What can hang from each mark:
J201: J807
J760: J807
J759: J807 J989
J989: J759 J891
J891: J989
J650: J807
J534: J807
J814: J759
J807: J201 J534 J650 J759

Every row comes from one small tree of marks. The marks that hang from a mark follow it in brackets, in the order of their numbers. Every link used is in the known rows. Which tree was each row made from?
Known rows:
J807{J534 J759{J989{J891}}}: -5 -23 -16 -14 -34 28 23 7 -22 4 -14 -8 0 12 -15 2 -11 22 39 -15 15 -8
J814{J759{J807 J989}}: -5 -17 -20 -4 -31 39 4 -22 -15 -7 -14 -15 1 20 -8 18 -5 28 37 -9 18 -4
J760{J807{J201 J650 J759}}: -21 -5 17 -4 -23 33 -19 49 6 16 -15 -6 6 -11 7 13 -11 9 48 -10 20 -3
J989{J759}: -15 7 -15 18 -32 34 1 7 18 -3 -13 -10 -5 12 1 22 -5 21 37 5 15 4
J989{J759{J807{J534}} J891}: -11 2 8 -23 -36 30 27 -5 19 -24 -14 -12 5 12 -10 6 -1 25 38 0 24 -3
J989{J759{J807}}: -12 8 -3 -5 -31 36 3 3 19 -9 -13 -15 4 12 3 18 -1 29 39 2 23 0
J759{J807{J201 J534 J650} J989{J891}}: -3 -20 -1 -48 -32 29 10 27 -20 -19 -15 -10 11 -7 -10 -5 -8 29 42 0 25
 -14
J891{J989{J759}}: -13 11 -8 16 -38 35 13 7 -6 -7 -13 -10 -5 13 0 22 -5 22 37 5 16 4
J989{J759{J807{J201 J534 J650}} J891}: -15 4 16 -48 -34 28 12 25 20 -30 -15 -8 10 -10 0 0 -4 15 41 4 27 -3
J534{J807{J759}}: -6 -9 26 -12 -22 39 2 23 6 32 -9 -7 4 7 3 16 -9 20 43 -8 22 1
J759{J807{J201} J989}: -1 -15 -15 -19 -29 39 -13 9 -20 8 -14 -14 8 6 -4 11 -7 43 41 -4 22 -12
J807{J650 J759}: -7 -5 9 -6 -24 32 -3 45 5 11 -13 -8 3 -1 1 13 -9 8 41 -2 18 -2
J201{J807{J534 J650}}: -1 -9 5 -28 -28 41 4 27 0 -22 -12 -7 13 5 -20 -6 -6 15 38 10 19 -5
J650{J807{J759{J989}}}: -4 -19 -21 -2 -27 37 2 6 -24 2 -13 -8 7 19 -9 12 -7 32 38 -11 20 -8
J201{J807{J534 J759}}: -3 -9 5 -31 -29 43 4 7 0 2 -13 -8 13 16 -19 -4 -5 15 38 -11 18 -4
J650{J807{J201 J759}}: -8 -7 17 -14 -24 38 -14 13 3 13 -12 -7 10 9 -5 11 -3 24 41 -9 24 -4
J650{J807{J534}}: -3 -9 15 -2 -25 38 -5 -7 -1 -17 -12 -7 8 19 -32 1 -2 31 38 5 23 -6
J759{J989}: -2 -17 -31 18 -30 36 -1 8 -21 7 -13 -12 -3 15 -10 17 -10 35 38 2 13 -7
J989{J759{J807{J201 J650}} J891}: -14 4 8 -32 -35 28 18 35 24 -19 -15 -11 8 -9 16 14 -3 18 41 6 26 -1

Write each row's tree:
1 -23 -15 -8 -35 32 32 7 -16 -1 -14 -17 5 14 -3 14 -5 43 38 -2 21 -12 -> J759{J807 J989{J891}}
-9 -20 -9 -38 -32 27 9 35 -20 -2 -15 -4 4 -9 -6 -3 -14 11 43 -11 18 -9 -> J807{J201 J534 J650 J759{J989{J891}}}
-17 -16 -13 -7 -25 31 -9 33 -24 -5 -16 -4 4 -2 -14 0 -15 14 47 -14 17 -9 -> J760{J807{J534 J650 J759{J989}}}
-15 11 12 -45 -29 34 -18 23 16 -26 -15 -7 11 -9 -5 0 -4 15 43 4 26 -3 -> J989{J759{J807{J201 J534 J650}}}
-15 10 9 -34 -31 37 -17 -2 16 -15 -14 -10 8 4 -10 3 -3 25 41 -2 25 -3 -> J989{J759{J807{J201 J534}}}
-14 15 18 -46 -36 35 -6 23 -8 -30 -15 -7 10 -9 -5 0 -4 16 42 3 27 -3 -> J891{J989{J759{J807{J201 J534 J650}}}}
-7 -25 -28 16 -37 31 33 -18 -13 -5 -14 -12 -8 20 -5 22 -8 19 34 -6 10 0 -> J814{J759{J989{J891}}}
-9 -13 -13 -35 -27 33 -21 34 -24 1 -14 -3 5 -9 -11 -4 -15 12 44 -11 18
 -9 -> J807{J201 J534 J650 J759{J989}}
-20 -6 14 7 -24 36 -18 23 6 29 -15 -8 3 2 1 16 -9 18 47 -16 19 -3 -> J760{J807{J201 J759}}
-8 -17 -1 -38 -23 37 -12 48 -21 22 -11 -2 7 -14 13 10 -16 19 46 -8 22 -4 -> J534{J807{J201 J650 J759{J989}}}
-9 -4 25 -32 -28 40 -17 -24 8 -9 -14 -11 6 10 -21 4 -3 16 40 -10 22 -1 -> J814{J759{J807{J201 J534}}}
-7 -25 0 -29 -30 34 18 23 -16 30 -12 -5 4 -1 13 14 -13 28 43 -15 21 -4 -> J534{J807{J201 J759{J989{J891}}}}
-9 -6 32 -37 -20 37 -13 52 6 26 -10 -3 9 -14 13 10 -12 11 46 -4 25 0 -> J534{J807{J201 J650 J759}}
-16 -6 16 8 -23 33 -10 30 2 -12 -15 -6 4 -1 -21 3 -10 16 46 5 18 -6 -> J760{J807{J534 J650}}
-14 3 13 -36 -36 31 13 -2 20 -19 -14 -11 7 3 -5 4 -2 24 40 -2 26 -3 -> J989{J759{J807{J201 J534}} J891}
-3 -8 2 -27 -28 41 9 44 6 2 -12 -9 13 4 3 6 -6 8 38 -2 18 -2 -> J201{J807{J650 J759}}
-10 -2 20 -34 -24 33 -23 38 2 5 -13 -4 6 -10 -12 -3 -11 4 44 -7 20 -4 -> J807{J201 J534 J650 J759}
-3 -19 -24 -43 -30 40 6 30 -25 -14 -14 -5 14 5 -13 -8 -11 13 38 -9 17 -8 -> J201{J807{J534 J650 J759{J989}}}
-6 -7 20 -16 -25 39 -19 -5 -1 -11 -12 -5 10 10 -29 -1 -4 31 40 3 24 -7 -> J650{J807{J201 J534}}
-4 -15 -16 -15 -29 36 4 5 -15 -19 -15 -13 3 7 -2 15 -6 18 38 -3 19 -4 -> J814{J759{J807{J650} J989}}
-5 -23 -24 2 -34 29 29 16 -18 16 -14 -11 -2 12 1 16 -10 25 38 -13 14 -7 -> J807{J759{J989{J891}}}
